Known rows, with every step that occurs:
J L N: [ -2   5   6 -12  -8   4  -1  16  -8   2   2 -13  28 -10 -16  -3  -9  35
  -6  -2  -7  -6 -12  12   2  -6  -9  -4  -2]
B C: [  7 -13  -1  -5  -7  -2 -10  25  -7   5  13 -22   9  -5 -17   6 -14  20
  -3   4  11   0   0   9  -3   2 -16   7 -13]
J L N C B: [ -3   3  17 -14 -15 -10  -6   6 -12  17  14 -23  26  -6 -21  -2  -8  26
 -11 -14   0  -5  -7  15  11  -9 -12   6   7]
N C B W: [  2  -5   5  -4 -14 -25 -16   4 -12   8  21 -18   3  -1 -24   4 -25  20
  -7   3  10  -6  -6  13   3  11 -16  12  -2]
J L N Q R W B: [  0  -6  12 -15 -16   9   8   5   6 -10   4   2  10  -6 -26   7 -27  31
  -4 -28   6   4 -17  22  -1  -4  -7 -12 -19]
V Z: [ 10  -2 -12  -5  -5  -1  -3  23  -6   0  14 -21   4   4 -14  -7  -5  20
  -4  10   3  -2   4  19  -7  -1 -17   7  -9]
Q R W B Z V A: [ 21 -32  -6 -13  -2 -12   8  11  -1  10   2   4 -25   2  -9   5 -32  13
  -1   3  24   9  16  32  -7   1   3 -14 -17]
C B Z V A: [ 17 -17  -8 -12   1 -22   4  11 -19  21  11 -22  -8   7   0   2 -15   5
  -1  13  16   8  23  25   5  -2 -11   0  -6]
W R Q N L J: [  6 -30  -3  20  -5  18 -27   7   1  -7  -2 -14  -9 -16 -18   9  -6   9
 -14  17  10  -2  -4  16  10  10 -12  11 -27]
Q N C B Z V: [  8 -13   0  -1  -9 -21  -3   8   0   8  26 -30 -17  -3 -24   8 -12  -8
  -3  -1  15  -2   9  12  10  -8   0   5  -6]
B Z V A: [ 18 -12 -14  -5  -2 -17   7  19 -13  14  14 -17  -6   3  -5  -6 -13   7
  -2  23  12   7  13  21  -5   1  -7  -9  -9]
J L N Q: [ -4  12   4  -9 -16   2   7  13  -5  -5  15 -18  30  -5 -21  -3  -8  24
  -3  -8  -6   1 -20  12   2  -3 -17  -7 -12]
B W: [  4  -3  -5  -4  -5 -12 -10  14  -7  -8  10  -9   6  -4 -19   2 -25  27
  -2  15   4  -7 -11  10  -6  12 -13   3 -11]
B W R Q: [  8 -13  -1  -4  -4  -3 -25   0  -8  -7 -11 -10  -5 -11 -18   7 -28  25
  -8  17  14 -10  -8  29   7  16  -6  17 -21]
L N C B W: [ -1   0   5 -11 -22 -25  -7   6 -13   5  14 -12  13  -4 -27   3 -24  25
 -13   6   7 -10 -14  18   7   8  -7  10  -2]
N Q R W B Z: [  8 -20  -4 -16  -7  -4   1  13   9 -11  21   4 -20   3 -28   8 -36  12
   1 -14  12   5  -1  26  -3   3 -13  -8 -26]
B Z: [  6  -8 -10 -13   1  -8  -8  25  -5   1  19 -12  -2  -2 -19  -2 -17  15
   0  11  -1  -5   3  16  -1   0 -15   1 -10]
X Z: [  2  -1  -9  -4  -3   3   1  19   0  -5  10 -18   2   1 -11   3 -17  20
  -4   9  -2  -2   8  17  -7   0 -22   8  -7]
G C B W R: [ -3  -8   0  -1 -11  -9 -24  -4 -19 -10   5 -28  -4 -14 -12  21 -22  19
   1  11  13  -6 -15  24   8  16  -5  17 -16]
W R: [  2 -13  -4   2 -10   7 -16  20  -8 -11  -5 -23  10 -15 -18   2 -18  23
  -1   4   9   3  -5  22   6   2 -15   7 -14]
Q N C G: [  3  -4  -5   4 -17   0 -14  10   1 -19  20 -33  -1  -8 -32   8 -21  11
  -6 -10   7  -9   5  -2  -2  -1  -7   2   5]
N L: [  2 -11  -1   8  -4   5  -9  20  -7   3  17  -7   8 -10 -21  -4 -14  13
  -9   2  -4   3  -6   8   4   6 -31   1  -6]
J L: [  2   0   6  -5   1   4 -10  14  -6   5  10 -19  18  -6 -14  -2  -9  29
   0  -5  -3  -2  -3   8  -3  -5 -18  -1  -2]
L N C B: [  0  -2   6  -6 -21 -13  -3  11 -11   8  11 -18  19  -4 -25  -1 -15  20
 -15  -8   1  -1  -1  18  12  -2 -11   7   3]
W B: [  3 -20  -2  -4 -15   0  -6  21  -1   0   2  -7   5  -6 -22  10 -33  28
  -5   5  -1   2   0  15   4   5 -19  -5 -12]
X Z V: [  3  -2  -7   6  -8  -7  14  13   3  -2   3 -25   0   4  -1   3 -15   9
   0  10   1   5  11  17   3  -2 -16   6  -8]
J L N C: [ -3   8  10  -7 -18  -5  -3  14  -6  10  17 -17  29  -9 -26 -11  -5  28
 -11  -4  -4  -7 -17  12   1  -6  -9  -4   3]
G C B Z V: [  2  -6  -4  -2  -6 -22   1  -1 -11   8  18 -28 -11   3  -1  15  -9  -3
   4   7   0   2   9  17  15   2  -4   6  -7]
J L N Q R: [ -5  10   5 -15 -11  12  11  14   0 -14  13 -15  28 -12 -25   6  -7  28
   0 -21   1  -2 -14  13  -2  -2 -10  -4 -12]
Q R W B C: [ 12 -32   7 -12  -8   4  -9  16   6   1   1   0 -10  -7 -21  15 -33  27
  -4 -15  23   3   4  20  -5   2  -5   3 -21]
Z V A: [ 17  -9  -8   9  -8  -9   9  14 -12   7   0 -20   8   2  -4  -4 -12  15
  -4  13  12  13  12  16  -5   3 -10 -10  -6]

Rows:
[ -1   7  -5  -1 -20  -1  11  18  -3 -17  12 -13  22  -1 -25  -2 -16  17
  -7  -1  -4   4 -17  15   2   3 -15  -6 -16] => L N Q
[ 10 -22   4   2  -9  -1 -10   9   2  -1  -3   4  -8   1 -18   1 -36  26
  -9  -5   5   8  -3  20   0   2 -14  -7 -13] => R W B
[  0 -20  -8  21  -6   8 -12  20   1  -8  17 -13   3 -10 -19   4  -2  11
 -10  16   0   2  -7  -3  -4   8 -19  -3 -17] => Q N L J
[  9  -3   2   4  -3   6   4   7   7 -23  12  -6  -1   2 -23   0 -17  16
  -1 -27  12  11  -2  16 -10   3 -13  -4 -16] => N Q R W
[ 10 -15   0   1  -4   9 -20   6  -4  -4 -13 -16   1 -10 -16   4 -19  22
 -10   3  10  -2   5  30  12   4  -9  15 -15] => W R Q
[  8  -4  -1  12 -12   2 -10  17   3 -11  21 -22  -1 -11 -38   2 -11  13
  -9  -3   8  -5  -5   4 -10  -2  -5  -2  -4] => Q N C
[  1   0  -5  -1  -8   9   7  18   3 -21  16 -16  12  -5 -26   9 -14  17
   1 -18   6   4   0  12  -5   6 -18  -1 -15] => N Q R
[  7 -17   3  -2 -13   6   3   8  10 -18   8   2  -7   0 -27  10 -35  19
  -3 -24  12  11  -4  20  -3   4 -15  -9 -23] => N Q R W B
[ 11 -11   3   0   4   7  -5  10   3 -14  -1   0  -1  -4 -18  -1 -18  27
  -4 -21  11   3   7  18 -10   0  -5   0  -6] => Q R W
[  6 -27  -1 -10 -17  -3  -9  26  -3  10   9 -14   3  -7 -21  16 -31  24
  -5   7  11   0   0  13   3   5 -17   2 -20] => W B C
[  1 -26  -4 -18 -22  -6 -14  20  -6   1   7 -24   2  -5 -15  23 -41  23
   0   0  10  -5   9   6  12   6 -20   6 -11] => W B C G
[ 11 -12   1   5 -11  -2 -29  -2   0 -12   5 -17 -18 -17 -38   8 -24  15
 -13  12  23 -16 -14  22  -1  11   6  14 -18] => B W R Q N C
[  4 -26   1 -16 -20  -1  -5   7   5 -15  12 -16 -10   0 -20  23 -42  15
   3 -29  23   5   6  11   3   6 -15   1 -21] => N Q R W B C G
[ 15  -5 -12   3  -6  -5  15  14  -7   7   5 -23  -2   7   3   0 -13  11
  -4  20  12   9  19  22 -10   0 -15  -2  -7] => X Z V A
[  8 -12   1   2  -2   3 -31 -19 -12 -17  -2 -24 -26 -16 -20  32 -20  15
  -8   8  21 -15  -7  25   4  15  11  21 -21] => G C B W R Q N
[  9 -31   3 -13 -17  -8 -17   9  -2   1   3 -14 -11   1 -12  14 -44  21
  -2  -9  17   2   7  11   8   2 -15   2 -12] => R W B C G
[  4 -10   8 -13 -20 -17 -22  -8 -14   7  -5 -13   3 -11 -26   7 -27  22
 -19   8  17 -13 -11  37  22  11   0  24 -11] => L N C B W R Q
[ 13  -9   8  -1  -4 -13 -22  -9  -5   2  14 -15 -19  -3 -33  15 -25  14
 -17   0  19 -16   3  15   0   8   0  16  -6] => R Q N C B W
[  9 -23  -3  21  -1  10 -17   7   4  -2   8  -5  -7  -6 -18   5  -4   9
 -18  15   1  -2   4   4   3  11 -14   5 -18] => R Q N L J
[ 11 -22   2  10   2  23 -26   6  -1  -9   0 -11 -16 -23 -30  11 -15   7
 -15   2  15  -5  -5  21   9   4 -11  13 -19] => W R Q N L
[ 12 -31   6  -6 -12  -6 -13  16   0   9   4  -3 -11   1 -17   7 -35  23
  -7  -2  17   6  -3  18  -1   1 -12  -1 -20] => R W B C
[  5 -10   4  -2  -5  -7 -29 -18 -17  -4  -3 -21 -13  -9 -10  23 -22  18
  -8  11  14 -10  -6  31  14  19   0  24 -16] => G C B W R Q
[  3 -13  -6 -13 -12  -5 -14  19  -9  -4  11 -32   9  -3 -11  13 -24  19
   1  -3  10  -4  11   3   6   3 -19  10  -5] => B C G
[  0   0  -1  -1  -6 -16 -14  -6 -17  -5  16 -20  -2  -2 -11  19 -20  20
  -3   9   3  -7  -8  13   0  17  -7   9  -6] => G C B W
[  4 -12   3  -8 -22   5  12   9   8 -21   1   7   2  -3 -29   9 -34  25
  -8 -21   8   7 -13  25   1   3  -6 -10 -22] => L N Q R W B
[  7 -32   3 -20 -12   1 -13  10   3  -7   0 -11 -11  -5 -16  23 -43  25
   0 -23  22  -2  14  14   4   3  -9   6 -12] => Q R W B C G
[ -2   6  -6  -8 -18   8  16  19   1 -23  10 -10  21  -9 -29   8 -14  22
  -5 -15   2   1  -9  17  -1   4  -9  -2 -16] => L N Q R
[ 12 -19   9   4  -7   7 -29  -3  -3  -2   1 -29 -14 -14 -32  14 -16  10
 -15 -11  23  -5   8  26  13  -3  -1  21  -9] => W R Q N C B
[ 16 -15  -4  -6 -10 -30   1   9 -17  29  26 -26  -7   8 -10  -5 -11  -2
  -6  11  18   8  19  23   4  -2 -10  -1   0] => N C B Z V A
[  6 -20   5 -15 -24   2   8  15   6 -10   8   1   0  -5 -28  15 -33  22
  -6 -19  21   6 -13  24  -1   2  -4  -5 -30] => L N Q R W B C
[  7 -15   9  -5 -12 -16 -30  -9 -12  10   2 -20  -8  -6 -23   8 -28  17
 -13   5  21  -9  -2  31  18  12  -9  26 -11] => N C B W R Q
[ 11 -26  -2 -13  -3 -11 -11  15   2   6  10   6 -21   4 -19   0 -38  18
  -5   5   5   1  -1  25   1   0 -11  -7 -16] => R W B Z
[ 12 -19   3  -7   3   2 -31  -7  -8 -11 -10 -18 -20 -14 -23  26 -29  20
  -9   4  26 -14   0  26  10   8   4  24 -20] => C B W R Q N
